What can hang from each mark
Y: L
V: B L
Z: L
C: L
K: L
B: V
L: F H K V Z
F: L

Every row comes from one small tree of marks. Brackets hold a mark, then the marks that hang from it, in alphabetical order. Every link used is in the known rows. Which tree was each row made from?
Known rows
{L K}: [ 1.873  1.610 -1.738  0.590 -1.391 -2.279 -0.443  0.070 -2.047  1.411
  0.318 -2.880 -1.619 -2.025  2.001 -1.106  1.589 -0.254 -0.307]
{B {V {L F K}}}: [-0.298  2.635 -0.781  1.063 -2.121 -1.879 -2.221 -0.133 -2.637  1.847
  1.512 -2.785 -1.706 -2.041  3.156 -1.213  3.654  3.179  0.435]
{L F H K {V B} Z}: [-0.270 -1.827  0.820  1.687 -1.867 -2.307 -0.363  0.848 -5.530  1.899
  0.856 -5.609 -3.689 -2.239  1.900 -4.360  2.558  4.348 -0.748]
{C L}: [ 0.047  2.726 -0.491  0.160 -1.241 -0.389 -0.222  1.340 -1.157 -0.131
 -0.178 -1.673 -1.977  0.821  1.053 -0.603 -0.122 -2.281 -2.372]
{V B {L H K Z}}: [ 1.330 -1.692  0.919  2.330 -1.602 -3.029 -1.985  1.730 -4.123  1.809
 -0.637 -7.013 -3.299 -4.118  2.178 -3.756  4.329 -0.223 -1.731]
{Z {L F H K V}}: [-2.148  1.060 -0.296 -0.417 -1.523 -2.277  3.140 -0.720 -4.463  1.778
  2.514 -3.805 -1.554  1.622  1.425 -2.915  0.435  3.738  0.048]
{C {L F H Z}}: [-0.218 -0.615  2.919  0.084 -1.027 -0.339  1.844  1.894 -4.376  0.398
  0.348 -3.932 -3.931  1.714  0.336 -2.071 -2.809  0.568 -3.005]
{F {L V}}: [-0.703  2.838 -0.573 -0.171 -1.287 -1.150 -0.828 -0.283 -2.024 -1.276
  0.447 -1.140 -1.230  0.326  0.897 -0.267  1.952 -0.602 -1.163]
{F {L H Z}}: [ 1.054 -1.073  2.624 -0.128 -0.827 -1.878  1.355  0.794 -4.109 -1.293
  0.026 -4.192 -2.920  0.161 -0.342 -1.280 -0.702 -1.805 -2.866]
{Y {L H K {V B} Z}}: [ 0.415 -1.928  0.445  1.438 -1.941 -3.521 -1.190  0.186 -4.014  0.285
  0.434 -6.521 -2.912 -3.869  2.892 -5.100  6.165  1.306 -1.162]
{C {L H K}}: [-0.623  1.364 -0.072  0.441 -0.784 -1.907  2.397  1.174 -2.958  2.081
  1.596 -4.244 -1.631  0.293  1.297 -2.801  0.372 -0.814 -1.468]
{K {L Z}}: [ 1.232  0.358 -0.474  1.528 -0.506 -0.594 -0.580  1.253 -1.156 -0.294
 -1.820 -1.626 -2.170 -0.656  1.780  0.588 -1.052 -2.749 -2.346]
{C {L F}}: [-0.473  2.143  0.784 -0.347 -1.673  0.796  0.093  0.796 -2.261 -0.033
 -0.017 -1.756 -2.371  1.658  0.372 -0.757 -1.595  0.210 -1.851]
{C {L H {V B}}}: [-2.091  1.898 -0.041  1.696 -1.298 -1.132 -0.725  2.001 -2.950  0.420
  1.179 -3.122 -2.593  0.479  2.150 -4.871  3.631 -0.018 -2.577]
{B {V {L H}}}: [ 0.256  2.784 -0.019  1.837 -0.918 -3.140 -2.490  1.807 -2.677  0.659
  1.988 -1.822 -2.754 -1.166  4.157 -3.740  5.023  0.345 -1.758]
{F {L H K V Z}}: [-0.744 -0.170  0.835  0.274 -0.782 -3.060  2.199  0.028 -4.597  0.768
  1.208 -4.884 -1.810 -1.007  0.870 -1.227  1.038  0.756 -0.815]
{V B L}: [ 1.410  1.464 -0.501  1.941 -2.190 -1.246 -5.128  1.524 -1.595 -0.173
 -1.324 -3.316 -2.810 -2.798  2.193 -2.696  5.427 -1.548 -2.145]
{V {L F H K Z}}: [ 1.193 -1.117  2.082  0.884 -1.246 -2.609 -0.029  1.195 -5.004  2.081
  0.307 -5.762 -3.529 -2.151  1.986 -2.097  0.463  2.215 -0.899]
{Y {L F H K V Z}}: [ 0.101 -1.398  1.484  0.000 -1.496 -3.014  0.747 -0.295 -4.926  0.622
  1.321 -5.435 -3.056 -1.874  2.669 -3.661  2.520  3.667 -0.306]

Write each row's tree
[ 0.690 -1.447  1.721 -0.282 -1.007 -2.575  2.663 -0.014 -4.472  0.555
  0.449 -5.713 -1.992 -1.099 -0.351 -0.942 -0.290 -0.835 -1.567] -> {F {L H K Z}}
[ 0.924 -0.482  0.603  1.756  0.235 -1.614  0.835  1.992 -2.760  0.153
 -0.322 -2.589 -2.699  0.042  2.134 -1.839 -0.867 -2.172 -2.902] -> {K {L H Z}}
[ 0.804  1.312  1.187  1.013 -2.035 -1.524 -3.332  1.127 -2.892 -0.009
  0.047 -2.154 -3.416 -1.629  2.646 -0.333  1.725  1.956 -1.512] -> {B {V {L F Z}}}
[ 0.457 -1.158  1.876  1.218 -0.146 -0.537  1.133  1.522 -3.754  0.314
 -0.026 -2.805 -2.936  0.834  1.488 -1.944 -2.276  0.436 -2.526] -> {K {L F H Z}}
[-1.044 -0.011  0.791  1.620 -0.004 -1.044  0.768  1.426 -3.829  0.659
  0.621 -1.781 -2.671  0.878  2.671 -2.190 -1.052  1.776 -1.799] -> {K {L F H V Z}}
[-1.094 -1.288  0.790  1.233 -1.768 -2.508  0.711 -0.072 -4.658  0.662
  0.710 -6.208 -2.043 -2.041  0.358 -2.861  3.359  0.884 -1.354] -> {F {L H K {V B} Z}}
[ 1.458 -0.979  1.932  1.447 -2.463 -0.392 -4.610  1.458 -3.258 -0.493
 -2.154 -4.728 -4.118 -2.554  1.206 -1.676  2.310  0.759 -2.278] -> {V B {L F Z}}
[-1.492  0.041  1.073  1.736 -1.199 -1.431 -0.473  2.437 -3.590  0.291
  0.075 -4.198 -3.461 -0.156  1.731 -3.797  2.170 -0.173 -3.212] -> {C {L H {V B} Z}}
[-2.328 -0.142 -0.322  0.595 -2.421 -1.724  1.499 -0.693 -4.628  1.552
  1.875 -5.146 -1.822  0.491  1.121 -4.705  2.870  3.979 -0.488] -> {Z {L F H K {V B}}}
[ 0.814 -2.431  2.259  1.829 -2.064 -2.041 -1.750  1.308 -5.043  1.903
 -0.184 -7.202 -3.822 -3.243  1.591 -3.801  2.797  2.346 -1.296] -> {V B {L F H K Z}}
[-0.427  0.705 -0.339 -0.013 -1.438 -2.196  0.787 -0.670 -3.007  0.319
 -0.217 -3.968 -1.259 -1.683  0.458  1.206  0.869  0.111 -0.542] -> {F {L K V Z}}
[-1.175  0.843 -0.213  1.668 -1.783 -0.587 -1.911  1.788 -2.045 -0.374
 -1.233 -3.232 -2.903 -0.946  1.379 -1.505  1.981 -0.774 -2.788] -> {C {L {V B} Z}}
[-1.339  0.934  0.706  1.033 -1.545 -1.518 -0.961  0.411 -3.780 -0.943
  1.231 -3.440 -2.065 -0.088  0.737 -4.357  4.511  0.129 -2.102] -> {F {L H {V B}}}
[-1.839  2.053 -1.441 -0.636 -2.157 -1.370  1.634 -1.443 -2.812  1.207
  1.126 -2.785 -1.009  0.862  1.128 -0.577  0.189  3.155  0.527] -> {Z {L F K V}}
[ 1.781  0.119  1.851  0.631 -1.769 -0.966 -2.964  1.346 -3.167 -0.162
 -1.490 -3.338 -3.804 -1.505  1.577 -0.006 -0.179  0.561 -1.840] -> {V {L F Z}}
[-0.182  0.005 -0.714  1.372 -1.882 -3.222 -1.518 -0.168 -3.379  0.644
  1.492 -5.509 -2.082 -3.191  3.297 -6.247  7.855  1.459 -0.655] -> {Y {L H K {V B}}}
